Known rows, with every step that occurs:
zema-sito-zopa: [ -6 -23  -4  -5  -8   7  -2 -16  -7  -5  26  -5  -3   6   1 -10  13 -13
   0   0 -16   1 -11 -12  17  27  16  -4   7]
vapu-liler-vepiza: [  5   8 -12  -9 -12   0   3   3   0   3   9  -8   3 -13  26   3  -5   3
 -22   7  15   7  -7  14   1 -20  -9   1 -19]
zema-sito: [ -4   4  -4  -3  -3  -1  -7  -5 -15 -12  16  -5   6  -5  10   1   6 -15
  -5  -4 -17   0  -3 -18  16  13  19  -8  -7]
liler-vepiza: [ -4   4  -5  -4  10   2  -4   2  -7  -4  -3  -5  -2  -5  17   9  -7  -1
 -15   2   2  -2  -1   2   3 -17  -2   3 -17]
bopib-vepiza: [ -5   5  -5   4  13  22  -7   3 -16  -7  -7  -8  -6   2  13   8  -7  -4
   1  -2   0  -9   1   7   4  -3 -21   8 -13]
liler-vapu-vipov: [ -4   6  -8   3  18   1 -13   3 -11   7 -13   4 -14  -9  17  32   3 -10
   2 -17   9 -10   0   8  11  -2  13  -7   9]
kitu-zema: [  3   0   8   2  13  12  -9  -8   9 -14  -2  -5 -14   3   2   3   1  -6
   4  -2 -11  -7  -1  -5  17 -22   2  -1  -4]
liler-vapu: [  0  11   0   5   6   2  -6  10  -3   2   7   4  -8   0  27  16   6 -10
  -2  -4   7  -3  -2  10   7  -8   4   4   4]
zema-sito-zopa-bopib-daler: [ 12 -11   0 -10 -14  -4   7  -5   6  11  22   7  12   3 -33  -8  21 -16
   8  21 -19  -7  11 -25   9  19  15  -4   8]
vipov-vapu-liler-vepiza: [  2  20  -2 -16 -15  -8   1   9   9   5  -1  -3   1   8  20  -5   1   2
 -19  -3  22   8  -4  21   1 -26  -6   4  -8]
vipov-vapu-liler-vepiza-bopib-zopa-sito-zema-kitu: [ -8  10  -3 -10  -5 -46   7  -6  16  -3   3   2  -1  22 -14 -16  -8  26
  13 -13  11  26  -2  35   0  -7   9   6   4]
vapu-liler-vepiza-bopib-daler-momem: [ 28   2 -19  -2 -19 -12  -2  24  16  25   2  -5  21 -15  -6   0 -20   0
   2   5  26   7   1   3 -21 -31 -18 -25  -4]
daler-bopib-zopa-sito: [  2 -10   3   1  -5 -18  -5  -8   1 -14   6  -1  -6  10  -2  -6  15   9
 -14   2   1  -3  -1 -10  16  11  13 -12  -4]
vipov-vapu: [  2  19   8 -11  -2  -1 -13   7  -2 -10  -5   0  -9  28  10  -3  11  -8
  -3  -8   3  -3  -2   4   7 -10  -1   2   0]
daler-bopib-zopa: [  4 -15   1   7   0 -15  -1  -6  -3 -19  -7   1 -14  16   2   0  14   0
 -15  10  10  -7  -6  -7   3  -3 -11 -13  -7]
vapu-vipov: [ -1   0  -9  -7  11   5 -18  -5 -19  -5 -13  -6 -12  -3   5  20   2  -4
   2 -11  -6  -9  -7  -5  12  -2   4 -12  -6]
benog-zema-deleg: [-14  -2   4   7   5   2 -17  -1 -14  -1  -1   3   8  -3  29  -5   5 -20
 -18  -3 -16  -2  -8 -20 -20   0  -6  -9  -6]
bopib-zopa-sito: [ -1 -10   3  -7  -3 -12  -4 -14  -3 -10  17 -17 -14   9   5  -2   9   4
   3  -5  -6  -4  -2  -7  23  12  13   8 -10]
benog-zema: [-10   0   5  11  17   8  -9   2   0  -4   4  -1   5  12  24   1   0 -16
  -4  -4 -14  -2  -8   0   7  -2  -1  -1  -7]
benog-zema-sito-zopa-bopib-daler: [  0 -15   6   3   2  -1   6  -5  18  20  20  11  25   8 -22 -14  14 -26
   7  16 -25  -6  11 -19   7  23  15  -3   9]
bopib-vepiza-liler-vapu-vipov: [ -2  12   0   3  20  15   6   6  -7  21 -29   5  -2 -27   4  27 -18  -1
   5 -29  22  -6  -1  16  -8  -1 -11   4   7]
sito-zopa-bopib-daler-momem: [ 27 -13  -7   5 -15   9  -6  17  12  20   6  -4   6  15 -18  -9  16  -5
  15  28  -4  -6   1  -7  -1  -1 -14   1   7]
vipov-vapu-liler-vepiza-bopib: [ 10  17  -3 -15 -26 -16   2  16  10   4  -7   4   8   5   3  -7 -13   9
  -8  -2  26  14  -1  19 -17 -29  -3 -16   0]
vipov-vapu-liler-vepiza-bopib-zopa-sito-zema: [ -6  18   5  -7 -17 -37   8  -3  26  -2   4  -5  -4  17  -7 -19 -11  24
   8  -6  21  11   7  19  -8  -3  10   4  12]
deleg-zema: [ -3   0   4   5   5  15 -17  -1 -12  -9   3  -5 -15  19  13  12   4  -8
   0  -6 -11  -4  -1   0 -10 -16  -3   3  -8]
daler-momem: [ 12   0 -11  11  -3  11 -20  17  -8  -1   0 -14   0   7  24   0   5  -2
   4   2  -2   4 -14  -2   8  -5 -10  -1  -9]
sito-zopa-bopib-vepiza-liler-vapu: [  3   1   7   4  -7  20  26  17   8  24  -9  12   1 -12  -7  -5  -2   8
   9  12  21   3   3  18 -15   7 -17  23  17]
sito-zema: [ -7  17   5  10  10   5  -9   0  -4 -22   1  -4 -13  16  14   3   5   2
   4   2 -11  -3  -4   1   3  -4  -1   8   0]

Rows:
[  5  26   8   4   0  12  19  29   3  16 -17  13  12 -25   1   6  -6   3
   3   9  18   2   6  16 -16  -8 -17  19   0]	zopa-bopib-vepiza-liler-vapu
[  0 -17  -8  -5   1 -27   5  -5   3  -3  -9  -6 -10  -3  -7   5 -16   7
   2  10  19   0   0  -4 -12 -10  -9  -8  -8]	liler-vepiza-bopib-zopa
[ -3  -3   5   1  10   4  -8 -16   4 -14   9  -7   4  -9   0  -3   0 -14
   2  -8 -20  -2   4 -18  25  -1  18  -5  -2]	kitu-zema-sito
[ -1  -4  -7   5  19   2 -19  -9 -23 -11   3   2 -13  26   7  14   8  -5
   6 -13 -20   9  -9  16  -3 -22  -6   6 -17]	deleg-zema-kitu
[ -8  21   7   4   7   2 -12  -1  -2 -16  14  -6  -3  12  11  -4   3  12
   8  -7 -22   1   2  -3  15   6  25  10   3]	zopa-sito-zema
[  0  10   1   9  20  10  10  11  -3  17 -39  21   8 -23  -3  25 -13   2
 -11 -22  29  -6   1  12 -16  -5 -11 -17  12]	daler-bopib-vepiza-liler-vapu-vipov
[-13  -1   9  11  -5 -27  -9 -15  -5 -25   0   4  -8   6   3 -11  19  13
 -20   3  -7  -4   1 -25 -18  18  11  -8   7]	daler-bopib-zopa-sito-zema-deleg
[  6   9   5  -4   3  20   8   8 -10   4 -12  -3   5 -11   2   0 -14   4
   0 -10   7   2  -5   3  -9  -8 -27   9 -12]	bopib-vepiza-liler
[  0  -5   0   3   5  18  18   9   5  31 -27  11  -2 -21 -16  13  -5  10
  13  -1  18  -2   1  18 -11  13 -10   9  22]	sito-zopa-bopib-vepiza-liler-vapu-vipov
[-10   3   8   5   8 -12  -6 -15   4 -21  16 -14 -17  20   5  -6   7  11
  11  -3 -13  -4   1  -1  19  16  12  19  -1]	bopib-zopa-sito-zema
[ -7  -8  -4  -1   1  12  19   1  -1  32 -15  12  11 -32 -23  10  -6  -2
  12  -6   9  -1   4   4  -2  33   8   7  22]	zema-sito-zopa-bopib-vepiza-liler-vapu-vipov
[-10  -2   5   4 -12 -31  -7 -10  -5 -20   4  -4 -10  -2  -8 -12  -2  13
   9  -1 -12   4   0 -28 -26  18  14  -9  10]	vepiza-bopib-zopa-sito-zema-deleg
[-10  -1   0   6   4   6 -14 -11 -16  -8  15  -4   2  10   7   5   4 -20
  -1 -13 -20  -2   2 -12  -1   5  15  -2  -5]	deleg-zema-sito
[ -9  -3  -2  10  16 -29  -5 -15  -4 -25   4   6  -8  27 -10  -6  16  21
   0  -4 -16  11  -5   7  19   9  10   1  -4]	daler-bopib-zopa-sito-zema-kitu
[  7   8   8   3   0  15  11  13  -7  -4 -23  13  10 -10  -5  -4  -9  11
 -18  -5  13   4  -3  -2 -16 -11 -27 -11  -5]	daler-bopib-vepiza-liler
[ -2 -15  11  -2  -5  21  25  -9  18  11  -6   4  13 -21 -34 -22  -5   5
  13  10 -11   4   6  -8   5  14  -4  13   9]	kitu-zema-sito-zopa-bopib-vepiza-liler
[  0 -10   2  -8 -18  16  21   2  -3  12   3   5  17 -17 -24 -19  -2   4
   5  14  -7   9  -2  -8  -5  27  -4  13   4]	zema-sito-zopa-bopib-vepiza-liler
[  6 -11 -10 -15 -24 -28  12  -4   9   6  16 -12   3 -15  -1  -7 -18  21
  -4   3  19  14   1   6  -2  -4  10 -10  -9]	vapu-liler-vepiza-bopib-zopa-sito
[ -5   3  -3   9  11  14  -3   7 -13 -14 -19   6   3   2   6   6  -1   6
 -14   5   8  -9   3   2  -4  -6 -21 -11  -8]	daler-bopib-vepiza
[  1  16   7   4  10  14  15  15  -2  16 -11   4   1 -18  14  10 -16  -6
  -2 -16  22   1  -1  17 -12  -9 -20  13   3]	bopib-vepiza-liler-vapu
[ -9  -7  10  13  -3  19  22   4   6  27   2  13  10  -8 -15  -2  -1  -6
   9   0   3   2   9  15 -24  19   0  22  22]	deleg-zema-sito-zopa-bopib-vepiza-liler-vapu
[ 20  17   2  -9  -6  -5   0  16   3   2  -1   6   5   2 -17   4  12  -8
   2  24  -9 -12  14 -16   0 -15  -3  -3  -9]	zopa-bopib-daler
[ -3 -12  -5 -10  -1 -28   7  -8   4  -1   3  -8   0  -8  -9  -1 -15  17
   5  -3   4   3   9  -6   0   3  14  -7  -5]	liler-vepiza-bopib-zopa-sito
[-10 -27   0   4  -2  14  -8 -23  -8  -2  25  -5 -11  20  -3  -4  11 -14
   4  -9 -20  -1  -4  -7   0  18  16   2  10]	deleg-zema-sito-zopa
[ -2 -20   5   1  -6  10   3 -15  13  -3  10   0   2  -5 -20 -16  14  -4
  11  20 -24  -3   4 -16  22  16  22   2  10]	kitu-zema-sito-zopa-bopib
[ -4  11  -3   2   2  17  -2  17 -13  -6 -13  -4   4  -6   2   4   1   4
   4  25  -3  -9   8   6  -1  -3 -18  14 -16]	zopa-bopib-vepiza
[ -6 -29   4  -1   4  11  -3 -28  12  -6  19  -6  -7   2 -12 -11   8 -11
   7  -4 -20  -2  -4 -14  25  14  19  -4  13]	kitu-zema-sito-zopa
[ 22   4 -10 -16 -16 -20  10   8  16  15   4   5  13 -15 -12   4 -19  -1
  -5   4  19   5   7   0 -20 -33 -11 -25  -6]	vapu-liler-vepiza-bopib-daler
